Known rows, with every way that one mark hangs from another
T(B(G Q(U)) W): [ -6  -5  -7  11  -8   4  -6  17   6  -5   5   4   0  -3  -2  13  -5 -14
  20   4  20 -21 -20  10 -15   6 -11  -5 -10 -21  -6  16 -17 -16  -3   1
  -2   0  23  -5 -18  13 -16  -7  11 -13   4  -1   1 -10 -27   8  -4  -5
 -16  27]
U(P(M)): [-18   6   7  -6   4   4 -11   5   6   1  -2   4  -7   7 -25 -26   0  -7
 -14  -4  13  -1   6   2   2  21   1   6 -10 -11   1   3 -27 -21   8   7
   3  -6  11   6  -1  16  -7   1   1  13 -11  -2   2  31   9   5  -8  15
  -4  -5]
B(G T(W)): [ -7  -8   4   0  -4   5  -3  10  -9  -7   8   3   1  -1   5  12 -11  -3
   8   1   5  -8   0  -2 -10  -7   0  -3 -14  -9   3   4 -19 -12   9   5
  -9   0  20  -7 -15   8   2   7   9  -8  10   0   4 -10 -17   6  -7   3
  -5 -13]
T(B(G(Q)) W): [-24  -2  -4   2  -8   3  -3  15  17   1   0   5  -3   1   7  12 -21  -9
   4   6  10 -11 -13  -2  -3  -2  -3  -3 -12  -7  -8  17 -22  -5  -3  -1
  -8  -2  13  -1 -16  18 -20 -12   0 -18 -12   6  -4 -12 -24  -1   5 -11
 -28  10]
B(G(Q) T(W)): [-18  -7   2   4 -10   4  -2   4   2  -5   7   4  -4   0  -3  13 -15  -8
  16   2   0  -4  -3  -3  -6 -10   8   2 -13  -2  -5   8 -20  -2   6   0
 -11  -5  -1  -3 -19  16   5  -1   0 -10   7   0   1   2 -33   3  -6  -9
  -7  -4]
T(B(Q(G U)) W): [-11  -1 -16  13  -4   4  -5  21  25 -10   1   5   3  -4 -11   7   8 -15
   4   4  11 -19 -16  20 -10   2 -21  -5  -6 -26 -14   9 -19 -16   2   1
  -1  -3   2  -5 -14   3 -25 -11  10 -13 -11   0  -3  -3 -26   8  11  -3
 -10  12]
Q(B G U W): [  5   9 -23  -3   7   6   0  -6   2   4   5   8  -4   3  -5  12  17  -3
 -17  -1  -7  -4  -6  25  -7  -2  -2   1 -10 -10  -1 -15 -15   0  16   2
   5  -1 -29  -6  -4 -12  15 -19  13  12 -11  -7  -8  -2  15  10   5   2
   4  -2]
T(W): [-20   6   2  -7  10   3  -3  23  11  -9   2   7   4   9   0   0 -10   1
  -2   4   5 -14   1   8   0   2  -6  -4  -7   4  -5  -1 -25 -17  -5   4
   4   1  16  -3  -3   5 -15  -6   6  -4 -13   6   2   0  -9   3   5  31
 -25 -17]
T(B(Q(G))): [ -6  -7  -6  10  -1   8  -3  13  26  -5   1  -1   7   0  -7   7  -2  -4
   2   4   9  -4   1   8  -3 -12  -9   2 -10 -19 -11   9 -16  -5  -5   8
  -8 -12  33  -1 -24   3 -32  -8  16  -9  -9   3   1   5 -16   7   4  10
 -12   6]
T(B(G(Q(U))) W): [-20   6 -10   3 -10   2  -6  13  10   2  -1   8 -10  -5  -3  13 -10 -16
   8   3   8 -15 -19   5  -7   7   0  -3 -10 -15 -11  15 -21 -13   2  -5
  -3  -3  -6  -2 -11  16  -9 -13  -1 -13 -10   1 -10  -1 -28   1   4 -23
 -25  18]
G(B): [-10   0   1 -15   3   7  -9  11   4   0   5   4  -2  16  -5   5  -1   7
  11   6   2  -2   5   3  -5   1  13   0  -8  -9  -4  -1 -20  -9 -13   7
   6 -14  34   1  -7   9 -14  -3  12  -8 -11   3  -2  14  -3   3  -2  27
 -25 -18]
B(Q(U W)): [ -1   3  -9   9   2   8  -6   0   0  -9  10   7  -2   8  -8   9  10 -15
  24   4   0  -5  -5  18 -10  -3   1   2  -8  10  -9  -6 -15  -4  -8   2
  10  -5  -1   2 -14   2   0 -10  12  12   0  -5   0  19 -11  12  -5  30
  -5  18]
M(P): [ -1   6  -2  -5   8   9  -4  13   6  -3   7   0  -1   5  -8   1 -10  10
   2   8   1   2  10   1   7   1  10   8 -13 -10 -14   2 -19  -2  -8   7
   1 -21  17   3 -13   7  -8  -3   9  13  -7  -1   1  40   6   1  -6  36
 -24 -15]
W(T(B(G(Q(U))))): [-12  -4  -2  -4 -15   3   1   8  -8   3  -4   7 -13  -8   6   8 -17 -22
  14  -3   4   3 -15   1  -6  -7  25  -4 -12  -5  -9  19 -16 -18   3  -3
 -10 -14 -11   0 -16   8   3   2   4  -1   1  -3 -12   9 -16   3  -8 -28
 -20   4]
Q(B): [ -9   6  -3 -11  11   6  -4   9   9   5   2   4   0  13  -2   4  -8  17
  -8   2   8  -4   7   9  -1   7  10   2  -8  -4  -1  -5 -17 -16  -1   6
   3  -6  12  -4  -4  -2   0 -13  11   7  -4   0   3  10  15   2  -7  20
 -22  -8]
P(M): [-13   5   1  -4   7   3 -10   7   2  -3   2   6  -2   2 -16 -11   1  -2
  -2  -2  10  -3   4   0   0  12  -1   3 -11  -1   3   0 -18 -20  -4   6
   8  -8  11   8  -3   8  -5   0  11  10 -13   1  -1  39   7   3  -7  23
  -6 -13]
Q(B(T)): [ -7  -4  -4  -9   4   6  -6  -1  -3   0   2   3  -3   9  -3   9  -9  15
  -3   4   2  -3   8   5  -5   4  14   3  -8  -9   1  -5 -14 -20   9   4
 -11  -7   8  -7  -2  -6   6  -2   9   5   9  -6   2   4   1   3 -12   8
 -11 -10]
T(B W): [-25   2  -3  -7   4   2  -6  25  16  -7  -4   7   1   6   6   3 -16   0
  -8  10   9 -19  -7   4  -1   6 -13  -7  -8  -4  -7   8 -25 -21  -4   1
  -5   3  25  -7  -2   3 -31  -9   2 -14 -21   5  -5 -21 -11  -1  10   9
 -33  -4]
B(G Q T(W)): [ -4 -17   3  10  -8   7  -4   9   0 -10  13   0   7   1  -2  12  -7  -6
  24   3  12 -10  -2   1 -14 -10  -2   0 -12  -4  -1   8 -17  -7   1   5
  -9  -3  29  -4 -25  15  -3   6  12 -11  23  -3  14  -8 -33  10 -11   6
  -1   9]
T(B(G Q)): [ -3 -12   2   8  -7   8  -5  10   9   1   6  -1   5   2   3  12 -13  -1
  17   4  19  -6  -4  -1 -10  -8   3   3 -15 -16  -4  17 -14  -6  -9   8
  -7  -7  49   0 -28  15 -19  -4  15  -9   5   0   5   2 -13   6 -11   5
 -16  22]
B(Q T): [ -5 -12   5   7  -2   9  -7   3   3 -11   7   0   3   7 -12   6  -6   1
  22   4   7   0   9   5  -6  -7   8   6  -9   1  -6   0 -13 -13  -4   6
 -10 -12  26   0 -19   5  -7   5  12   1  15  -4   8  21 -22   8 -15  26
  -7  -1]
T(B): [-17   2  -1  -5   4   5  -6  16  12  -2  -5   3  -1   6   0   3 -15   4
  -4   7   6  -8   0   2   0   4   2  -2 -12  -7  -7   6 -18 -17  -5   5
  -5  -5  34  -3  -8  -1 -26  -8   8  -4 -18   4  -7   7   0   1   2  13
 -28  -3]
B(T): [ -9  -3   4  -2   1   7  -7   5  -3 -10   2   2  -2   5  -6   3  -9   7
   8   3  -3  -1  10   0  -3  -6   9   4 -11  -1  -3  -1 -15 -17   3   6
  -8  -6  21  -3  -9  -1  -2   5  10   4   3  -1  -1  21  -9   6 -10  20
 -10 -19]
Q(U(P)): [-12  13   4  -3   6   6 -10   7   5   1  -2   5 -10  10 -20 -11   3  -4
  -5  -3   6  -3   3  14  -3  15   8   5  -8 -19  -8   0 -27 -25   9   5
   9  -7  -4   0  -3   7  -3  -3  -2  12  -5  -3  -4  35  -1   8  -5  14
 -13  -4]
W(T): [-11  -3   8 -11   5   4   5  18  -5  -7  -1   6   1   7   7  -5 -16  -3
   3  -1   0   5   7   5   0 -10  20  -5 -10  14  -5   1 -21 -21  -2   5
  -2 -11  11  -1 -10  -2  -1   9  11  10  -4   1   2   9   5   3  -6  27
 -20 -30]
Q(G(B)): [ -5   0  -6  -8   1   7  -5  11  11   0   4   1   2   9  -7   5   9   4
  -1   1  -2   1   6   8  -5 -11   6   0 -10 -23  -6  -2 -18   6  -2   8
   4 -17  25  -1 -15   4 -10  -6  16 -11 -15   3  -4  14  -3   6   6  15
 -12 -23]
Q(B W): [ -5   3 -11 -12   9   7  -2  -1  -1   3   6   7  -1  14   7   9  -4   7
  -7   5  -2  -4   1  12  -3   3   5   0 -10  13   1 -12 -18   0   2   4
   1   0  -2  -4  -2  -6   3 -17   7   8  -9  -3   0 -12  18   4   1  22
 -16   2]

Rows
[  2  -6  -7  12   4   9   2   0  14 -10  10   3   9   6  -5   8  11 -10
   4   2  -4   3   2  16  -6 -21  -6   4 -13   6  -8  -7 -16  17  -2   8
   1  -7  11   1 -24   2  -6 -12  18   2  -7   0   4   3  -8  12   4  29
   4   2]
B(Q(G W))
[-23  -1  -9 -10  -2   4  -4   4  15  -2   3   6  -7  11 -10  11 -14   5
   4   6  -1  -8  -1   7  -1   5   9   1  -4   4  -6  -2 -21 -12   8  -5
 -14  -5 -22  -6  -1   4   2 -10  -8  -4   3  -4   1 -13 -19  -2  -2  -3
 -18  -4]
G(Q(B(T(W))))
[-15  -4  -7 -12   3   4  -4   8   2  -3   4   5  -2  10   0   7 -10  10
  -5   5   4 -13   1   9  -6   8   0  -4  -5  -2   2  -3 -20 -20  13   0
 -10   2  -1 -11   2  -3  -1  -3   6  -4   6  -3   5 -20  -7   2  -2   7
 -14 -11]
Q(B(T(W)))
[-12   6 -15  -8  -6   5  -9  -6  -1   1   6  10 -15  14 -10  15  11 -14
  24   5 -13   0 -10  13  -8   0  16   1  -6   5 -10  -9 -19   7 -12  -2
   8 -15 -20   5  -4   9   4 -14  -1  -1 -15  -4 -15  12 -15   5   2   9
 -17   8]
G(B Q(U W))
[-13   0  -5   8 -12   3  -6   1  -3  -5   6   7 -11  -6 -11  14  -5 -13
  20   0   2  -8 -10   6 -11  -4   9   1 -10  -9  -7   5 -18 -13  12  -4
  -5  -6 -19  -2 -14  13  14  -1   0  -4  12  -3  -4  14 -35   6  -8 -15
  -4   1]
B(G(Q(U)) T(W))
[  6 -11   0   9  -1  10   1  -3  -4  -3  14   2   7   7   8  15   1 -10
  20   3   5   1  -1   5 -10 -16   3   3 -16  11   0   0 -15  14  -9   9
   2  -4  30   1 -29  12   2  -6  17   2   9  -2   9  -4  -9  11  -8  25
  -3  19]
B(G Q(W))
[-22  16  -1  -2  -4   2 -14  -3  11   3  -3   8 -19   2 -40 -22   6 -18
   2  -6   8   2  -5   7   1  26   9  10  -6 -12  -8   4 -26 -25  10  -1
   5 -12 -32  12   1  20   4  -4  -8  17 -11  -5  -6  58  -7   4  -9  -2
  -3   7]
G(Q(U(P(M))))
[-16  -4  -2  -2  -2   3  -3  21   6  -1   2   4   2   1  13   9 -16  -3
  -3   6  15 -18 -11  -1  -6   1 -10  -6 -14 -14   0  15 -21 -15   2   4
  -5   4  33  -8 -13  11 -21  -6   8 -16 -10   5  -2 -24 -11   1   4  -4
 -26   3]
T(B(G) W)
[-13  -3  -9 -18  -1   5   8  -2  -3   2   2  10  -6  12   9   7 -14 -11
   2   3 -10   9  -3  11   0 -11  26  -2  -7  34  -6  -3 -20   2   1  -3
  -9  -8 -40  -1  -6  -2  18  -8   0  11  -5  -4  -1 -23   8  -1   0   9
 -19  -2]
G(Q(B W(T)))
[  1   2 -19  -3  -3   6  -5  -3  -5   0   7   7  -7   5  -8  13  26 -13
   0   2 -13  -3  -7  20 -12  -7   0  -2 -11 -15  -4 -12 -17  11   4   4
   9 -12  -9  -2  -9  -3   3 -11  13  -3 -16  -3 -13   2  -2  11  11   5
  -2  -8]
Q(G(B) U W)
[ -7   2 -21  -5  -6   5  -7 -17  -7   2   5  10 -15   6  -9  16   5  -5
   9   3 -15   1  -6  14  -9   2  17   5  -7  10  -5 -11 -13  -5  11  -5
  -8  -4 -47  -2  -2  -6  23 -11  -2  12   5 -12  -9   6  -9   5  -6  -7
  -3  13]
G(Q(B(T) U W))
[-21  -7  -6 -10  -9   3   5   4  -2  -5  -4  10  -7   6  15   6 -18 -20
   6   5 -11   7 -10   3   2 -11  17  -5 -11  30 -12   7 -20  -5  -4  -2
 -16  -7 -18   1 -10   0 -10  -3  -3  -1 -19   0 -12 -24 -10  -1   5  -1
 -26   4]
G(Q(W(T(B))))
[ -9 -10  -8  -8  -4   4  10   6  -5  -6  -4   8   1  -1  17   3  -6 -19
 -17   2 -10   3  -6  11  -3 -20   1  -9 -15   8  -6   4 -18   2  13   4
 -15  -4  -3  -5 -16 -14 -11   2  11  -1 -21   0 -10 -36   3   5  14  -8
  -9 -12]
Q(G W(T(B)))
[-10   2 -13  -6   1   2  -7   7  -4  -3   3   9  -8   3  -9  11   0   3
   0   4   2 -17  -7  16 -11  16   2  -5  -5 -12  -1  -8 -18 -30  15  -4
  -5   1 -20  -9   5  -7   9  -4   3   1   9  -7  -2  -4  -8   4  -5  -1
  -9  -4]
Q(B(T(W)) U)
[ -1  10 -17  -5   3   7  -2  -9   3   9   1   7  -8   8 -15  -1  18  -8
 -29  -4  -4  -1  -2  26  -7   7   0   2  -9 -19  -3 -12 -25  -1  30   3
   2   1 -35  -8  -5  -5  13 -18   3  14 -10  -9  -3  -5  19  12   7  -7
   5   8]
Q(B G U(P) W)
[ -9  -5  -6  10  -3   5  -9   8   1 -17   7   6  -2   2 -16   9   2  -9
  26   3   5 -15  -6  15 -14   5  -6  -1  -4  -7  -8   2 -17 -24   3  -1
  -2  -5  -1  -3 -10   4  -4   5   7  -3  14  -6   5  12 -35   9  -8  13
  -5   6]
B(Q(U) T(W))
[-12  13 -11   3   1   5  -6  -4   1  -4   4  11 -12   8  -7  11   3 -15
  17   3 -13   1  -8  12  -2   0  10   5  -8  14 -12  -9 -19  -2  -4  -3
   6  -7 -31   5  -6   4   7 -14   0  12 -14  -2 -12  26  -9   6   1  12
 -11   5]
G(Q(U W))
[  1  -4 -11  -2 -10   6 -11  -1  -7  -3   4   3  -8  -1 -18  11  19  -3
   6   0  -6  -1  -1  13 -14  -7   9   0 -10 -33  -5  -4 -13 -11  15   3
  -5 -16   1  -6 -12  -3   7   5  13  -6   1  -6 -10  25 -16   9   0  -8
   4 -22]
Q(G(B(T)) U)
[  4 -13  -5 -13  -2   7  11  -3 -23   6   8   7   0   6  24  10 -10  -6
  -5  -2   0   5  -4   7 -10 -11  17  -6 -16  19   6  -1 -17   4  11   4
  -6  -3 -10  -7 -15  -5  22  -1  15   8   8  -6   4 -35  21   6  -7   1
  -9  -1]
Q(B(G) W(T))
[ -7  -6   5   3 -10   7  -3  -5  -2   0   6   1  -6  -1  -3  10 -13  -2
  19  -1  -1   7   5  -7  -5 -15  21   8 -15  -4  -5   5 -14  -4   5   4
 -13 -11  12   1 -21  13  12   1   5   0  13  -2  -1  22 -22   4 -15  -3
  -5  -5]
B(G(Q) T)
[ -2 -10  -9   7 -10   5   3  15   8  -8  -3   4   0  -7  -4   3   2 -21
   5  -2   5   0 -10  16  -9 -10   6  -5  -8 -13 -14  14 -14 -21   6   2
 -10 -14  -1  -3 -20  -4 -12   6  15  -2   0  -4  -3   1 -14   8   1  -8
  -6   2]
W(T(B(Q(G U))))
[ -6  -2   0  -4  -6   9 -14   4   8   1   5   2  -9  18 -25  -4  12  -9
  22   1  14  -4  -1  16 -12  14  10   3  -4 -27 -10   5 -25 -14  -6   4
   7 -18  13   1 -11  20 -12  -2   3  -2   6  -5   2  20 -12  10 -10  18
 -14  15]
G(B(Q(U(P))))
[ -2 -18   1  -2 -10   9 -11   0   0  -7  10   0   1  13 -12  10  -1   1
  34   7   3   0   6   3 -13  -7  13   2  -7  -7  -5   3 -13  -8 -13   6
 -10 -20  37  -1 -16  10 -12   7  10 -12  14  -4   5   8 -24   7 -13  20
 -12   1]
G(B(Q T))
[ -3  -7 -11  17  -6   5  -5   9   9 -15   8   4   3  -4 -19  11  13 -14
  12   0   2 -10  -5  19 -13  -9 -11   0  -6 -19 -10  -1 -18 -12  14   1
  -4  -5  -9  -6 -17   0  -2   0  11  -4  10  -5   4   7 -33  12   0   5
   9   0]
B(Q(G U) T(W))
[-10  -6 -13  -5   2   4   0   7  11  -3   4   3   2   3  -7  10   0   5
 -18   4  -2 -11   2  14  -6  -3  -5  -2  -8 -17   1  -5 -18  -9  23   1
 -12   0 -11 -11  -5  -7   3  -5  10  -8   1  -3   4 -20  -6   5   5  -8
  -1 -18]
Q(B(T(W)) G)
[ -4   6 -10   7  -4   6  -3  -8  -8   2   9   8 -11   0   0  17   5 -16
  17  -2  -6   3 -10   8  -7  -8  13   5 -14   8  -7  -3 -16   7   1  -1
   7  -7 -20   4 -17  10  19 -13   3  10  -2  -3  -9  21  -9   9  -4  -1
  -4  13]
B(G(Q(U W)))
